Known rows, with every step that occurs:
q -> s -> e -> u -> m: [ 1.599  2.533  2.862 -0.125 -0.899  1.187 -1.226  1.479 -0.036  2.831
 -3.820  3.336 -1.633  0.024 -0.337  1.806 -3.284  0.684  2.292  0.930
 -1.785  0.281]
q -> s: [ 2.043  0.759  1.701 -1.114  0.052 -0.880 -1.596  1.357  1.846  1.578
 -0.680  2.744 -0.796 -0.268  0.116  0.322 -3.188  1.508  0.831  0.027
 -0.313 -0.128]
q -> s -> t -> u: [ 2.392  0.810  0.596 -0.221 -0.920  2.268  0.944  2.551  0.491  2.365
 -4.920  1.810  0.397 -0.836  0.579  0.633 -3.688  1.036  0.423  0.447
  0.422 -0.448]
j -> u -> m: [-0.421  1.080  1.894 -0.746  0.186  1.431 -1.226  3.624 -2.149  1.202
  0.315  1.662 -1.474 -0.280 -2.330  1.913 -3.399 -0.651  0.467  0.664
 -0.878  1.236]
q -> s -> t -> u -> d: [ 1.680  1.523  1.272 -0.040 -0.915  2.332  1.644  3.553 -0.644  1.904
 -5.014  3.380 -0.424 -1.408 -1.360  0.049 -3.715  0.873 -0.185  0.093
 -1.148  1.383]
e -> u -> q -> s: [ 2.788  1.338  2.699 -0.421 -0.154  1.033 -1.723  2.074 -0.209  1.597
 -1.426  2.595 -1.598 -0.847 -0.486  0.849 -4.465  1.022  0.907  1.700
 -2.861 -0.470]
u -> q: [ 1.660 -0.083  1.548 -1.383  0.472  1.842 -2.173  1.462  0.554  0.494
  2.055  1.654 -2.317 -0.805 -1.089  1.343 -3.013  0.398  0.332  1.478
 -1.966  0.881]
j -> u -> d -> s -> q: [-0.261  2.459  0.647 -1.157  0.387  1.626 -1.100  5.310 -0.147  1.402
  0.634  2.391 -2.604  0.889 -1.215  0.846 -2.641  1.477  1.895 -0.593
 -1.835  2.207]
m -> u -> q -> s -> j: [ 4.400  0.893  1.114 -1.860  0.561  1.945 -1.117  2.215  0.866  0.810
 -2.968  1.389 -2.022  0.943  0.521  0.075 -4.104  2.065  1.033  1.829
 -0.199 -1.267]
j -> u -> e: [-0.723  1.297  1.409 -0.256  1.761  1.119  0.090  3.034 -2.141  1.053
  0.164  3.622 -2.064  0.473 -2.013  0.499 -2.976  0.571 -0.284 -0.815
 -0.094  1.176]
j -> u -> d -> s: [-0.600  1.653  0.436 -0.115  0.561  1.247 -0.741  4.318 -1.103  2.043
  1.701  3.306 -2.067 -0.431 -2.038  0.460 -2.882  1.363  0.578 -0.025
 -2.203  2.072]
d -> u: [ 1.298  0.715  0.599 -0.525  0.230  2.793 -1.762  1.142 -0.072  3.280
 -0.874  2.402 -1.290  0.310 -2.550  1.079 -2.916  1.279 -0.492  0.343
  0.638 -0.020]
m -> u -> d -> s -> t: [ 2.415  2.836 -0.521 -0.927  0.179  3.247 -0.281  1.895 -0.059  2.152
 -0.704  2.931 -2.783  0.867 -0.908 -0.186 -2.490  2.650  1.194  0.741
 -0.748  0.309]
m -> u -> q -> s -> e: [ 2.957  1.825  0.427 -2.081  0.100  1.541 -2.064  2.202  1.605  1.257
 -3.204  2.413 -2.199  0.487  0.781  1.587 -2.548  2.733  2.184  2.099
 -0.837 -0.479]
d -> s -> t -> u -> e: [ 1.263  1.614  0.165  1.339  0.390  4.228  1.007  2.786 -0.232  2.079
 -1.254  2.558 -1.808  0.257  0.406  0.009 -2.550  1.237  0.111  0.513
 -0.593 -0.189]
j -> u -> d -> s -> t: [ 0.133  1.746 -0.291  0.313  0.359  3.190  0.725  3.231 -1.248  2.278
 -0.161  3.079 -1.904 -0.471 -1.724  0.274 -3.229  1.524  0.913  0.417
 -1.751  1.398]
d -> s: [ 1.544  0.789  0.310 -0.528  0.277  0.984 -2.258  1.211  2.008  2.263
  2.990  1.951 -1.834  0.257  0.495  0.527 -2.283  1.662  1.207  0.437
 -0.844 -0.005]
m -> u -> d -> s: [ 1.624  2.691  0.203 -1.299  0.398  1.339 -1.748  2.872  0.051  1.918
  1.190  3.193 -2.910  0.953 -1.243  0.051 -2.119  2.439  0.862  0.307
 -1.218  0.930]
t -> u -> q -> s -> e: [ 1.744  0.535  0.809 -0.626 -0.811  2.326 -0.781  3.738  1.236  1.762
 -3.909  2.102 -0.840 -1.341  0.690  2.161 -2.851  1.190  1.202  1.870
 -1.796  0.720]
d -> s -> t: [ 2.283  0.897 -0.424 -0.142  0.049  2.903 -0.818  0.143  1.837  2.426
  1.115  1.667 -1.675  0.166  0.886  0.318 -2.650  1.806  1.464  0.850
 -0.375 -0.633]
m -> u -> e: [ 1.507  2.370  1.182 -1.445  1.637  1.232 -0.975  1.580 -0.997  0.929
 -0.338  3.448 -2.942  1.892 -1.220  0.037 -2.181  1.688 -0.024 -0.520
  0.862  0.061]
e -> u -> q -> s -> m: [ 3.301  0.415  2.164 -1.083 -0.122  1.406 -1.935  3.607  0.866  1.134
 -1.332  2.380 -1.711 -0.453 -1.040  0.073 -4.568  1.151  2.050  1.865
 -1.920 -0.859]
j -> u: [-0.126  0.510  0.496 -1.175  0.712  1.019 -0.566  2.603 -1.403  2.084
  0.126  2.059 -0.863 -0.122 -1.445  1.465 -3.245  0.532  0.465 -0.514
  0.438  0.973]
m -> u -> q: [ 2.569  1.114  0.660 -2.333  0.588  2.218 -2.350  2.130 -0.413  0.680
  0.329  1.345 -2.612  0.451 -0.868  1.409 -2.896  1.307  0.614  1.736
 -0.715 -0.033]

Rows:
[ 2.089  0.638  1.229 -1.167 -0.097  1.199 -1.925  1.559  2.437  1.081
 -1.582  2.777 -1.895 -0.847  0.562  1.561 -2.693  1.798  1.839  1.832
 -2.094  0.487]	u -> q -> s -> e
[ 2.145  1.278  2.029  0.280 -1.447  2.622  0.278  3.628 -0.385  1.484
 -4.684  1.421 -0.203 -1.001 -0.223  1.103 -3.895 -0.149  0.481  1.644
 -0.815 -0.183]	q -> s -> t -> u -> m
[ 1.443  1.605  0.323  0.079  0.036  2.902 -0.138  1.238  0.805  1.938
  1.007  3.297 -2.536 -0.438 -1.039 -0.272 -2.641  1.652  0.902  0.463
 -2.109  1.273]	u -> d -> s -> t
[ 1.066  1.651  0.909 -0.882  0.032  2.456 -0.485 -0.474 -0.297  4.013
 -2.116  3.326 -1.748  0.440 -0.503  1.962 -2.590  1.123  1.948 -0.624
 -0.071  0.914]	s -> e -> u
[ 1.341  2.292  1.017 -2.279  0.560  1.166 -1.007  2.206 -1.245  1.477
 -0.571  3.493 -2.568  0.697 -2.576  0.354 -2.472  1.484  0.107 -0.498
 -0.251  1.773]	m -> u -> d
[ 1.308  0.931  1.434 -0.039 -0.995  4.242  0.438  2.849 -1.493  1.782
 -2.781  0.947 -0.854 -0.810 -1.267  1.786 -3.375 -0.945  0.136  1.199
 -0.397  0.759]	s -> t -> u -> m
[ 1.612 -0.376  0.985 -1.559  0.456  0.944 -1.650  5.872  0.648  0.032
 -0.782  1.793 -1.100 -0.768 -1.375  0.418 -4.355  1.192  1.863  2.038
 -1.080 -0.243]	j -> u -> q -> s -> m
[ 0.867  1.117  1.660 -0.532  0.592  0.794  1.340  3.717 -1.164  1.724
 -3.320  3.745 -1.122 -0.164 -2.062 -0.451 -4.494  1.096  0.243 -0.802
 -0.709  1.640]	q -> s -> j -> u -> d
[ 1.703  0.969  0.916 -0.167  0.528  2.385 -0.250  1.575  1.054  2.198
  1.435  3.145 -2.803  0.383 -1.101 -0.680 -3.028  1.436  0.679 -0.315
 -1.560  1.575]	u -> d -> s -> j
[-0.952  1.204  1.243 -1.040  0.739  1.057  0.096  3.591 -2.407  1.596
  0.029  3.656 -1.675 -0.701 -3.397  0.819 -3.210  0.419 -0.152 -0.858
 -1.242  2.886]	j -> u -> d
[ 0.662  2.146  2.443 -0.594  0.206  1.612 -0.230  1.310 -2.204  2.687
 -0.456  4.279 -2.288 -0.333 -3.110  0.441 -3.481  0.393  0.038 -0.966
 -1.999  2.291]	e -> u -> d
[ 1.946  0.890 -0.831  0.391 -0.622  4.135  0.291  2.430  0.601  3.107
 -1.288  0.968 -0.594 -0.372  0.869  0.955 -2.830  1.217  0.868  0.865
 -0.072 -0.358]	d -> s -> t -> u
[ 0.319  1.825  0.166 -0.492  0.067  1.874 -1.195  1.534  1.781  2.619
  1.099  4.161 -2.883 -0.100 -0.764  0.817 -1.387  2.128  1.815  0.037
 -2.157  2.416]	u -> d -> s -> e
[ 0.898  0.594  0.156 -0.536 -0.378  2.649 -0.716  5.979  0.839  1.994
  0.583  2.736 -1.683 -0.471 -1.890 -0.211 -2.547  1.126  1.098  0.287
 -1.232  1.732]	t -> u -> d -> s -> m
[ 3.409  0.698 -0.639 -2.142  0.627  2.875 -3.370  4.355  1.962  0.644
  2.270  0.825 -3.033  1.155 -0.197  0.294 -2.650  2.463  2.531  2.802
 -0.704 -1.316]	d -> s -> m -> u -> q
[ 1.559  1.025  0.882 -1.270 -0.150 -0.018 -1.202  0.660  2.719  2.388
 -2.404  3.343 -1.062 -0.049  0.845  1.110 -2.293  2.070  1.986 -0.100
 -0.021  0.394]	q -> s -> e
[ 1.382  2.116  0.046  0.027 -0.156  2.676 -1.292  0.249  0.939  4.477
 -0.330  2.997 -2.076  0.694  0.774  1.576 -2.244  2.083  2.712  0.186
 -1.018  0.109]	d -> s -> e -> u
[-0.063  0.834 -0.098 -0.883  0.612  1.721 -0.892  5.795 -0.010  1.634
  1.893  3.192 -2.129  0.006 -2.607 -0.267 -2.980  1.548  1.706  0.209
 -1.257  1.594]	j -> u -> d -> s -> m
[ 1.905  2.020  1.503 -0.556 -0.347  0.872 -0.582  0.442  0.817  3.792
 -3.887  3.798 -1.072  0.189  0.473  1.320 -3.134  1.868  2.243 -0.219
 -0.537 -0.023]	q -> s -> e -> u
[ 2.097 -0.042  0.431 -0.454 -0.438  4.981  0.365  2.623 -0.905  1.329
 -2.206  0.727 -1.132 -1.409 -0.665  1.736 -3.583 -0.074  0.039  1.861
 -1.210  0.541]	s -> t -> u -> q
[-1.010  1.973 -0.397 -0.156  0.384  2.263 -0.310  3.511 -0.297  2.878
 -0.003  3.994 -2.314 -0.179 -1.415  1.341 -1.961  2.000  1.760 -0.052
 -1.929  2.558]	j -> u -> d -> s -> e
[ 0.455  1.469  0.666  0.188 -0.479  2.273 -0.513  4.416 -0.299  2.442
  0.527  2.922 -1.580 -0.814 -1.393  0.570 -2.425  0.957 -0.099  0.102
 -2.203  2.189]	t -> u -> d -> s
[ 1.780  1.636  1.518  0.705  0.134  2.329  1.637  2.972 -0.369  1.315
 -4.850  3.277 -0.817 -0.229  0.059 -0.317 -3.414  1.119 -0.305  0.136
 -0.003 -0.235]	q -> s -> t -> u -> e
[ 3.439  1.077  0.310 -2.828  0.211 -0.108 -2.032  3.568  2.009  1.257
 -2.197  2.167 -1.147  1.455 -0.216 -0.429 -3.183  2.549  2.237  0.448
  1.934 -1.498]	q -> s -> m -> u
[ 1.152  1.913  3.132 -0.323 -0.335  1.992 -1.542  1.376 -2.002  2.290
 -0.182  2.190 -2.070 -0.025 -2.042  1.577 -3.720 -0.728  0.734  0.539
 -1.645  0.666]	e -> u -> m
[ 2.318  2.015 -0.130 -1.243  1.518  1.853 -1.935  3.842  1.377  0.889
  1.452  2.972 -3.384  2.557 -0.411 -1.077 -1.967  2.863  1.926  0.548
  0.847 -1.114]	d -> s -> m -> u -> e
[ 2.617 -0.602  1.199 -1.246 -0.501  1.925 -1.432  6.034  1.492  0.444
 -2.014  1.343 -0.648 -1.189 -0.598  0.522 -3.893  0.819  1.203  2.102
 -1.139 -0.228]	t -> u -> q -> s -> m
[ 1.693  0.310  0.942 -0.733  0.656  0.764  0.691  2.688 -0.082  2.280
 -3.146  2.112 -0.267  0.397 -0.171  0.149 -4.496  1.215  0.882 -0.464
  0.936 -0.287]	q -> s -> j -> u
